In the rows, 128 means zero.
Known rows, with every step that occurs
j -> b -> w: [136 114 146 148 109 154 149 121 127 114 123 119 128 115 183 140 107  85
 153]
g -> w -> h: [116 109  91  98 111 113 155 159  85 178 142 135 155 118 150 153 106  96
 145]
c -> w -> h: [ 94 123  89 102 123 114 119 165 114 173 129 144 158 140 116 161 118  93
 170]
k -> c: [133 147 127 176  97 103 119 125 113 155 123 117 150 157 126 115 129 120
 133]
g -> j -> b: [ 83 122 149 127 105 130 124 135 109 113 148 169 122 102 146 170  89 107
 159]
w -> g: [120 116  85 114 130 114 117 120 136 165 125 150 142 136 153 140 115 110
 131]
c -> j -> b -> w -> g: [112  98  97 115 126 159 117  93 147 171 131 121 134 120 212 140  72  55
 179]
j -> g -> w -> h: [121  92  89 110 100 123 176 130  59 200 165 144 125 123 164 163  94  66
 163]
k -> c -> j -> b -> w: [125 126 142 178  93 150 119 100 126 158 129  91 145 140 188 117  86  64
 182]
w -> g -> j: [ 84 130  87 109 131 108 116 137 141 139 126 178 133 118 164 144 104 117
 137]
j -> b: [118 110 146 135 107 139 127 119 103 137 148 140 127 121 135 165  98 101
 153]
b -> w: [147 134 127 142 128 144 150 129 149 105 104 108 129 120 177 103 133 113
 131]
j -> g -> w: [120 105 111 143 104 127 161 123  72 164 157 118 108 120 164 125 114  81
 144]
w -> h -> j: [129 129  61 112 140 127 150 114  98 139 123 171 116 140 152 184 105 113
 150]
b -> w -> g -> j: [107 135  84 125 129 121 137 139 165 114 102 158 132 109 211 118 110 102
 141]
b -> w -> g: [139 122  83 128 134 129 138 120 158 141 103 129 141 129 202 114 121  91
 134]
g -> j: [ 92 143 131 122 124 122 126 143 134 101 127 158 120 108 141 133 119 133
 133]
h -> w -> g -> j -> b: [ 53  91 109 139 108 139 133 122  92 158  94 204 139  92 193 186  78  70
 188]
c -> j: [112 121 123 109 142 148 102 110 143 147 136 112 121 125 131 115 106 116
 149]
h -> w: [106 104 129 154 126 149 145 121 104 138  74 140 134 108 149 133 129 112
 156]
h -> j -> c -> w: [102 145  57 146 169 106  90 133 127  89 131 144 100 109 155 142 129 125
 171]
c -> j -> g: [118 106 121 124 126 156 127  85 116 170 160 117  92 129 145 126  93  87
 164]
c -> w -> g: [ 83 125  70 121 134 107  92 147 135 175 120 142 152 143 138 136 124  91
 155]

Rows
[ 96 119  55 117 156  88  75 151 154 152 143 148 144 111 156 135 115 105
 170]
j -> c -> w -> g
[138 128 101 165 123 162 151  95 107  87 109 137  98 122 207 160 105  87
 160]
h -> j -> b -> w
[103 115  75  97 146  96 103 167 135 153 157 151 146 108 131 158 104 106
 183]
j -> c -> w -> h
[139 103 120 114  99 149 162 127 115 149 132 142 147 120 185 175  81  66
 174]
j -> b -> w -> h
[ 95 134  13 132 174  93  82 125 136 125 129 166 112 120 179 157 117 107
 172]
h -> j -> c -> w -> g
[136 126  81 159 130 141 155  80  82 124 135 155  68 141 165 157 114 100
 149]
h -> j -> g
[147 118 101 108 120 138 166 137 140 140 113 130 147 126 177 139 111  97
 149]
b -> w -> h
[ 69 143 102 121 148  92  84 174 154  92 146 155 123  87 143 126 119 130
 171]
g -> j -> c -> w
[106 122 144 163  90 133  96 102 105 184 152 110 143 147 140 142  79  78
 177]
k -> c -> j -> b
[118 110  81 118 120 139 149 103  73 147 142 181 117 133 161 222  77  86
 174]
w -> h -> j -> b
[ 98 142  89 148  90  92 111 163 103 199 129 134 180 168 115 150 118  84
 175]
k -> c -> w -> h
[100 123  44 132 125 131 146 115  70 169 137 168  97 149 156 188 105  66
 190]
c -> w -> h -> j -> g
[ 98 104 142 114 120 158 102 102 119 157 160 121 119 119 141 153  79  88
 173]
c -> j -> b
[ 43 140  89 170  80  86  83 154 102 184 136 173 168 145 158 168  87  61
 193]
k -> c -> w -> g -> j -> b
[155 119  57 140 122 154 191  88  93 136 118 157  86 139 215 168  99  66
 171]
b -> w -> h -> j -> g
[129 103 102 135 113 141 137 111 132 149 122 139 143 121 208 152  91  68
 158]
j -> b -> w -> g
[121 120  68 160 121 134 166 100  52 137 139 140  78 127 187 146 117  84
 151]
h -> j -> g -> w
[ 97 154 113 182  98  96  94 153 113 161 119 109 162 162 118 114 141 100
 159]
k -> c -> w
[126 113 119 142  83 144 134 109 116 196 139 114 163 142 188 152  64  45
 198]
k -> c -> j -> b -> w -> h
[ 69 130  79  90 142  89 102 183 140 128 156 181 140  91 143 163  97 112
 188]
g -> j -> c -> w -> h
[116 142 127 157 113 122  98 111 129 173 133 100 144 155 134 104 110 109
 156]
k -> c -> j
[102 114 125 109  97 141 162 144 118 125 135 171 139 102 196 179  71  74
 179]
g -> j -> b -> w -> h
[ 99  94  87 141 132 135 136 114 111 175  73 163 148 117 172 144 115  92
 159]
h -> w -> g
[ 63 109  90 136 127 127 132 131 119 149  72 192 141  97 185 147 107  98
 165]
h -> w -> g -> j
[ 89 144  69 170 104  84  86 144 121 200 116 133 176 171 139 126 127  86
 161]
k -> c -> w -> g
